What can hang from each mark
paru: bezo
bezo: gigo simek
gigo: vozu
leza: bezo
vozu: leza paru zavet zoga
paza: gigo zavet zoga
zavet: bezo vozu

Every row comes from one small tree of marks. The marks that hang from a mark follow it in brackets, in alphabetical order. Every link used is in the known rows. Which tree was each row made from?
Known rows
vozu{leza paru zavet{bezo} zoga}:  -36  277  -23    3 -138 -622  528  -71 -379 -519  468 -182 -533 -447 -170   58 -166 -241 -449  -16
paru{bezo}:  230  466 -104  116 -104  244 -246  -49 -550  469  364   48  619 -309   29 -342  -43 -193  357  282
zavet{vozu{leza{bezo} zoga}}:  386  505 -311  206  -63  -61  -92 -147 -192    2  324 -114   49 -321 -111  172  -62 -119   39  -53
leza{bezo{gigo{vozu{zoga}} simek}}:  264  369  222  107 -114  145 -483 -402   91  236   17  408  504 -160  196  484 -398   -5  158  379
paza{gigo{vozu{zavet}} zoga}:  105  595 -225  462 -185  -55 -188 -185 -119  602   66 -249  367 -421  257  233  498 -301   19 -141
vozu{leza{bezo{simek}} paru zavet zoga}: -106   45  252   -2 -326 -612  466 -106 -181 -548  436  -63 -447 -471  -69  419 -222 -286 -389  -40
vozu{leza paru{bezo}}: -131  256 -165  108  135 -158  117  169 -479  -91  430  -81  123 -246 -159 -426  130 -332  104  -16
paza{zoga}:  107  654 -242  217   63   75  128 -225 -384  498  258  -41  421 -388   60  127   85 -174  453  -25
paru{bezo{gigo{vozu{leza zavet}} simek}}:   67  378  -58  -37    6  -17 -475  -98 -258  141  107  305  467  -15  175 -225 -319   95  212  162
vozu{leza paru{bezo{simek}} zavet}: -242  218   14   -1 -100 -464  359  161 -343 -338  405    1 -184 -268    8 -233 -157 -153 -169  -35
paza{gigo zavet{bezo{simek}} zoga}:  146  793    7  435  181   38  293 -438 -547  341  202    9  639 -219  200   20  764 -246   56  -45
bezo{gigo{vozu{leza paru zavet}} simek}: -280  446  -34 -108   81 -325 -280 -188  145 -138 -131  349   64   98  215  257 -475  175  -42  100
gigo{vozu{leza paru{bezo{simek}}}}:  320  404 -157  172    6 -138 -389  -44  -60  127  299 -116  226 -245  105  -73   77 -160   36   18
vozu{leza paru{bezo} zoga}:  -70  137  -36  -54    0 -367  158   57 -647 -327  522 -233 -122 -389 -263 -246  192 -393   45 -114
gigo{vozu{leza zavet zoga}}:  331  295 -297  220 -375 -365 -300 -179  116  150  298 -276  -84 -434   67  520 -198 -256 -382 -124
vozu{leza{bezo{gigo simek}} paru zoga}: -200   94  186  -41   52 -384  145 -153 -270 -476  263  102 -155 -251 -152  234  -92 -256  -42    4
bezo{gigo{vozu{leza}} simek}: -187  485 -153  -12  192 -162 -500 -266  143   51 -166  388  295  148  252  242 -453  213  121   77
gigo{vozu{leza{bezo} paru zavet zoga}}:  395  200  -28  187 -375 -337 -187 -142  115  -14  363 -238 -131 -488   -2  502  -76 -348 -387   14

Write each row's tree
 450  375 -213  383 -104  -28 -506 -223  242  329  214  -11  352 -278  197  381 -136 -142  -73   48 : gigo{vozu{leza{bezo{simek}}}}
-102  174 -241  330   79   30 -158  -82  -12  148  154  219  323 -154  -53  192 -283 -281  -35   43 : vozu{leza{bezo{gigo}}}
 130  606 -166   45  127  -53  126 -145 -402  -25  317   77  368  -11 -129  -29  206 -205   -6  -16 : paza{zavet{vozu{leza paru{bezo{gigo simek}}}}}
 126  414 -239  586 -139  -96 -180 -142  -29  473  115 -224  333 -415  214  259  492 -368  -89 -236 : paza{gigo{vozu{leza{bezo} zavet}} zoga}
 286  378 -378  323 -271 -220 -326 -107  231  311  226 -168   84 -330  141  401 -241 -212 -336  -50 : gigo{vozu{leza zavet}}
 230  343  244   94 -218   63 -406 -391  120  200   24  413  407 -189  213  555 -465    1   40  384 : leza{bezo{gigo{vozu{zavet zoga}} simek}}
-297   12    4 -180 -184 -575  274  110 -518 -498  406  -93 -351 -327 -266  -88 -144 -335 -284 -106 : vozu{leza paru{bezo{gigo}} zavet zoga}
-273  210   62  111  194 -181  107  -37  -87 -242  163  247   85 -103  -43   56 -157 -200   38  103 : vozu{leza{bezo{gigo simek}} paru}
 475  625  -88  177 -241  -97 -195 -183   47  287  242 -111  109 -369  129  183 -145 -114 -212  340 : gigo{vozu{paru zavet{bezo}}}
-254  389   31 -180    9 -433 -262 -254   59 -245  -80  283  -49   25  161  342 -433  158  -75   43 : bezo{gigo{vozu{leza paru zavet zoga}} simek}
-143  223 -121  263  123  -57 -128 -149   16   10  116  315  293  -94   61  212 -346 -116   26   40 : vozu{leza{bezo{gigo simek}}}
 -82   95    4   97  -17 -270  -89 -266 -165 -217  212  158   48 -234  -35  387 -280 -180  -45  -64 : vozu{leza{bezo{gigo simek}} zoga}
  25  405 -122  369 -235 -276 -200 -109  -84  137  117 -294    9 -366  118  120  358 -355 -406    6 : paza{gigo{vozu{leza paru zavet{bezo} zoga}}}
-271  138   66 -210  131 -440   90  -10 -599 -502  339   11 -119 -184 -186 -252   18 -189  108 -101 : vozu{leza paru{bezo{gigo simek}} zoga}
-321  402  -49   15  138 -478  428  -22 -155 -460  184  211 -304  -89    8 -124 -393   27 -315  107 : vozu{leza paru zavet{bezo{gigo simek}}}
 -61  474   35 -105   92  137 -347 -132 -482  204  102  386  605    0  136 -340 -277  104  461  297 : paru{bezo{gigo simek}}
 140  407   56 -131  -96   -4 -489 -189 -350  157  124  272  460  -89  172 -140 -303   95  260  240 : paru{bezo{gigo{vozu{zavet zoga}} simek}}
  37  582 -130  391 -152 -120  -69 -135 -170  475   84 -290  270 -426  196  155  583 -343   23 -104 : paza{gigo{vozu{paru zavet}} zoga}
 457  790 -157  302  188  143  360 -441 -566  400  420   34  632 -302  -26  105  349 -264  177   36 : paza{zavet{bezo} zoga}
 374  421  -72  105 -189 -457  -90 -208    8 -171  329 -189 -235 -380   96  256 -133  -89 -355   21 : gigo{vozu{leza paru zavet{bezo{simek}} zoga}}
 363  223   51  137 -351 -406 -160 -190  123 -106  329 -165 -158 -450   85  517 -124 -242 -351   12 : gigo{vozu{leza{bezo{simek}} paru zavet zoga}}
 319  734 -185   85  221  -97  104 -401 -375 -147  257  178  274   11  -58   78   17   10 -120   45 : paza{zavet{bezo{gigo simek} vozu{leza zoga}}}
 300  687 -208   73  216  -71  190 -279 -457 -135  319   55  209  -57 -244  -13  174 -200 -172   73 : paza{zavet{bezo{gigo} vozu{leza paru zoga}}}
 353  444  -10   20 -444 -290 -202 -198  -18  169  290 -277  -66 -492   40  467  -74 -268 -247  163 : gigo{vozu{paru zavet zoga}}
